What can hang from each mark
Z_682: Z_195
Z_624: Z_195 Z_959
Z_910: Z_624 Z_682
Z_195: Z_624 Z_916
Z_784: Z_916
Z_916: Z_195 Z_682 Z_910
Z_959: Z_195 Z_910

Each row was made from one small tree. The marks that hang from a mark follow it in brackets, in the order of their numbers. Every link used is in the known rows. Write each row's tree.
Known rows
Z_624{Z_195}: [-0.40  1.14  0.23 -1.87  2.98  0.59  1.78 -0.61  0.16 -4.56  0.34  2.01
  2.85  2.06 -1.04  0.93 -3.09 -1.36 -1.82]
Z_682{Z_195{Z_624{Z_959}}}: [-1.38  2.66 -1.83  5.66 -3.14  3.32  0.72 -0.30 -2.74 -0.88  0.16  2.09
 -0.62  3.07  2.33  1.34  4.06  2.63 -1.06]
Z_682{Z_195{Z_624{Z_959{Z_910}} Z_916}}: [-2.90  0.91 -4.95  6.11 -1.03  4.63 -0.41  3.79 -4.56  1.60 -1.10  0.01
 -2.84  0.64  3.06  2.95  3.43  4.95  1.06]
Z_959{Z_195{Z_916} Z_910{Z_624 Z_682}}: [ 0.03 -3.05 -4.92 -3.25  4.77 -2.07  1.26  2.91 -0.49  1.67 -1.79 -3.13
 -0.72 -1.33  0.34  1.42  0.90  1.09 -2.09]
Z_959{Z_910{Z_624 Z_682}}: [ 1.43 -1.33 -4.70 -3.51  3.88 -2.06  0.24  1.47 -0.36 -1.17 -0.76 -1.45
  1.65  0.37 -0.27  1.60  0.52 -0.67 -3.64]
Z_916{Z_195{Z_624} Z_682 Z_910}: [-1.43 -0.12 -5.46  4.94  0.39 -2.65 -6.95 -0.48  0.57 -1.78 -3.31  4.98
 -2.09  0.74 -1.61 -1.68 -0.38  2.19  0.42]
Z_916{Z_682 Z_910}: [ 1.59 -0.46 -4.03  2.88 -0.01 -0.39 -4.82 -0.91 -0.69 -3.51 -1.00  2.63
 -1.78  2.49 -1.39 -1.68 -2.52 -0.37 -0.18]
Z_910{Z_624 Z_682}: [ 0.34  0.10 -3.17 -3.42  3.29 -2.71  1.07 -0.36 -0.20 -2.78  0.85 -0.75
  2.31  2.73  0.39  1.20  1.04 -1.85 -3.24]
Z_682{Z_195{Z_916}}: [-3.11  0.82 -3.11  2.98  0.82  2.23  1.44  1.78 -3.51 -1.12  2.39  0.93
 -0.46  3.70  0.21  2.32  0.28  1.74  0.58]
Z_682{Z_195{Z_624{Z_959} Z_916}}: [-3.87  2.46 -3.36  6.16 -1.91  4.25  0.40  1.75 -4.49  0.11  0.53  0.80
 -2.04  2.85  3.92  2.47  4.03  3.55  1.55]
Z_910{Z_624{Z_195{Z_916} Z_959}}: [-0.80  4.34 -0.91 -1.85  3.18  1.77  2.72  1.39  0.17 -1.67  1.48 -1.35
  1.32  1.79  3.63  1.03  2.74 -0.95 -0.89]
Z_682{Z_195}: [-0.65  1.13 -1.15  2.65 -0.82  1.45  1.47 -0.46 -1.91 -2.18  1.90  2.54
  0.90  4.09 -1.19  1.17  0.33  0.70 -2.19]
Z_916{Z_195{Z_624}}: [-3.24  1.05 -3.50  1.89  1.62 -2.05 -1.26 -0.18 -0.47 -1.23 -1.18  3.44
  2.21  0.80 -1.27  1.29 -0.20  0.81 -1.01]
Z_959{Z_195}: [ 0.95 -0.87 -0.86 -0.05  0.48 -0.25  2.50 -1.54 -0.23 -1.15 -0.63  0.73
  1.40  0.92 -1.85 -0.21 -1.92 -1.18 -2.74]
Z_784{Z_916{Z_195{Z_624} Z_682 Z_910}}: [-0.60 -1.81 -4.80  5.46  2.20 -4.37 -5.08 -1.27  1.08 -0.99 -2.06  3.50
 -1.63  1.04 -0.51  0.13 -0.17  2.84  0.82]
Z_916{Z_682 Z_910{Z_624}}: [ 1.75  0.75 -4.23  2.44  0.53 -1.78 -4.86 -0.52  1.12 -3.42 -0.43  1.20
 -0.57  2.40 -0.18 -2.62  0.88 -0.93 -1.75]
Z_784{Z_916{Z_910{Z_682}}}: [ 2.06 -4.15 -4.21 -0.69  3.67 -4.08  0.41 -1.85 -0.59 -1.68 -0.41 -0.66
 -1.29  2.02  0.63  3.05 -0.14 -0.42 -0.35]
Z_784{Z_916{Z_195{Z_624} Z_910{Z_682}}}: [-0.98 -3.52 -5.10  1.05  4.03 -6.27 -1.61 -1.11  0.47  0.20 -2.30  1.55
 -1.65  0.27  0.45  3.16  1.61  2.29  0.09]
Z_624{Z_959{Z_195{Z_916} Z_910{Z_682}}}: [ 1.63 -2.08 -4.28 -2.22  1.86  1.31  2.59  1.89 -2.30  2.95 -2.55 -2.29
 -2.58 -1.45  0.84  2.43 -0.03  1.80 -0.81]
Z_916{Z_682{Z_195} Z_910{Z_624{Z_959}}}: [ 3.30  3.55 -2.42  5.39 -3.15  0.91 -3.19 -0.25  0.98 -1.41  0.65  1.83
 -2.98  3.59  1.70 -2.77  5.73  1.48 -2.36]

Which tree is each row?
[ 0.17 -0.23 -4.80  0.65  0.76  2.71  1.95  3.32 -4.16  1.93 -0.07 -0.68
 -3.09  1.72  1.40  3.86  1.75  3.29 -0.40] : Z_624{Z_959{Z_910{Z_682{Z_195{Z_916}}}}}
[-0.36  3.13 -1.19  0.51  2.19  3.43 -0.77  0.81 -1.34 -2.60  0.33  1.66
 -0.41  3.20  1.49  0.50 -2.72  0.48  0.81] : Z_624{Z_195{Z_916{Z_682}} Z_959}
[ 2.37 -2.43 -3.56  3.33  1.53 -2.13 -2.80 -1.82 -0.06 -2.63  0.05  1.27
 -1.35  2.97 -0.29  0.19 -2.07  0.33  0.07] : Z_784{Z_916{Z_682 Z_910}}
[ 0.68  2.27 -2.44  1.78  1.44  2.47 -3.18  0.85 -0.56 -2.39 -1.03  1.73
 -3.70  1.70  1.92 -0.66 -1.05  0.65  1.91] : Z_624{Z_195{Z_916{Z_682 Z_910}} Z_959}
[-2.74 -1.21 -3.08  2.70  0.50  0.08 -0.28  0.12 -2.96 -1.97 -0.21  2.35
 -0.76  3.10  0.98  2.62  2.20  3.06 -1.21] : Z_910{Z_682{Z_195{Z_624}}}
[ 1.78 -3.34 -4.14 -1.64  4.33 -6.40  0.08 -1.68  1.16  0.31 -0.74  1.18
 -0.95  1.36 -1.72  2.72  0.02  0.21 -1.16] : Z_784{Z_916{Z_195 Z_910{Z_682}}}
[ 1.00  1.16 -2.25  2.44 -0.70  2.45 -0.23 -0.11 -1.87  0.71 -0.70  0.32
 -1.87  1.70  0.63 -0.91 -1.19  0.96  0.20] : Z_624{Z_959{Z_195{Z_916{Z_682}}}}
[-0.19  2.18 -2.22  0.05  1.83  2.24  0.12  0.82 -0.73 -1.70 -0.81  0.45
 -2.69  0.69  2.47  0.97  1.26 -0.14  1.42] : Z_624{Z_195{Z_916{Z_910}} Z_959}
[ 2.22  2.14 -2.49 -3.19  1.29 -0.79  2.22 -0.96 -0.28 -1.29  0.95 -1.43
  1.53  2.73  2.05  1.10  3.65 -1.78 -3.10] : Z_910{Z_624{Z_959} Z_682}
[-0.75  0.74 -5.76  2.56  1.97 -1.18 -5.13  1.56 -0.53 -2.38 -0.06 -0.16
 -2.24  2.15  1.28 -1.65  0.72  0.11  0.87] : Z_195{Z_916{Z_682 Z_910{Z_624}}}
[ 1.01  0.85 -1.28 -3.06  4.46 -0.26  1.07  1.61  1.99 -2.77 -0.27  0.06
  3.44 -0.34 -0.25  0.01 -0.23 -0.62 -3.91] : Z_959{Z_910{Z_624{Z_195}}}
[ 1.32 -1.00 -1.73 -5.65  5.89 -2.18  0.93  1.81  1.63 -2.79 -1.09 -0.42
  2.24 -0.14 -0.02  1.39 -0.10 -0.41 -4.25] : Z_959{Z_910{Z_624{Z_195} Z_682}}
[ 1.86 -3.61 -2.75  1.70  1.74 -3.09  0.95 -1.19 -0.72 -1.23  0.80  0.55
 -2.60  3.49  0.56  2.92  2.18  1.81 -1.16] : Z_784{Z_916{Z_910{Z_682{Z_195}}}}
[ 1.89 -2.50 -3.05  1.01  2.47 -4.39  0.68 -0.61  1.04 -1.23  1.50 -0.88
 -1.46  3.42  1.84  1.91  5.13  1.48 -2.41] : Z_784{Z_916{Z_910{Z_624 Z_682{Z_195}}}}
[-2.27 -3.07 -5.46  4.14  1.66  1.23 -3.80  2.78 -2.66  0.70 -4.12  0.54
 -2.49 -1.61  0.28  0.02 -3.25  4.22  1.17] : Z_959{Z_195{Z_624 Z_916{Z_682}} Z_910}
[ 1.49  0.02 -3.45  0.55  3.67 -6.03  0.07 -1.10  3.40 -0.03  0.64  0.25
  1.14  1.00 -0.35  0.46  3.45 -0.53 -2.50] : Z_784{Z_916{Z_195 Z_910{Z_624}}}
[ 1.87  3.25  0.26 -4.82  3.24 -0.67  2.96 -0.44  1.67 -2.66  0.71 -0.54
  1.85  2.11  2.35  1.03  2.99 -1.70 -3.94] : Z_910{Z_624{Z_195 Z_959} Z_682}
[ 2.69  1.59 -0.64 -1.86  1.58  2.68  2.20  0.64  0.00 -1.58 -1.20  0.88
  1.37 -0.32 -0.05  1.32 -1.48 -0.27 -2.36] : Z_624{Z_195 Z_959{Z_910}}
[-2.81  2.19 -1.50 -2.33  5.38 -0.07  1.55  1.88  0.43 -3.02  1.65 -0.71
  2.40  1.82  1.69  1.11  0.05 -0.76 -0.99] : Z_910{Z_624{Z_195{Z_916}}}
[-4.24 -1.56 -3.54  2.74  1.57  0.80  0.22  0.91 -2.77 -0.06 -1.91 -0.19
 -0.76 -0.36  1.58  1.24 -0.42  1.98  1.15] : Z_959{Z_195{Z_624 Z_916}}
[ 0.49 -0.60 -4.25  2.48  1.37 -1.54 -3.40  0.71  0.93 -0.48 -1.60 -0.47
 -3.00  0.55  0.64 -2.94  0.94  0.78 -0.27] : Z_959{Z_195{Z_916{Z_682 Z_910{Z_624}}}}
[ 1.53  4.65  0.67 -2.46  1.92  0.78  3.00 -0.68  2.05 -2.94  1.31 -0.04
  2.87  1.93  2.14 -0.11  2.43 -1.93 -3.72] : Z_910{Z_624{Z_195 Z_959}}
[ 4.30 -0.18 -2.40 -1.89 -0.31 -2.57  1.26 -1.68  2.12  0.48 -1.79 -1.64
 -2.46 -0.24  1.83 -1.33  5.76 -0.86 -3.71] : Z_916{Z_910{Z_624{Z_959{Z_195}} Z_682}}
[ 1.32  2.45 -2.51  1.68  0.11  0.90 -0.05  0.43 -0.09  0.63  0.09 -1.24
 -1.06  1.72  1.81 -1.95  1.84  0.68 -1.22] : Z_910{Z_624{Z_959{Z_195{Z_916{Z_682}}}}}
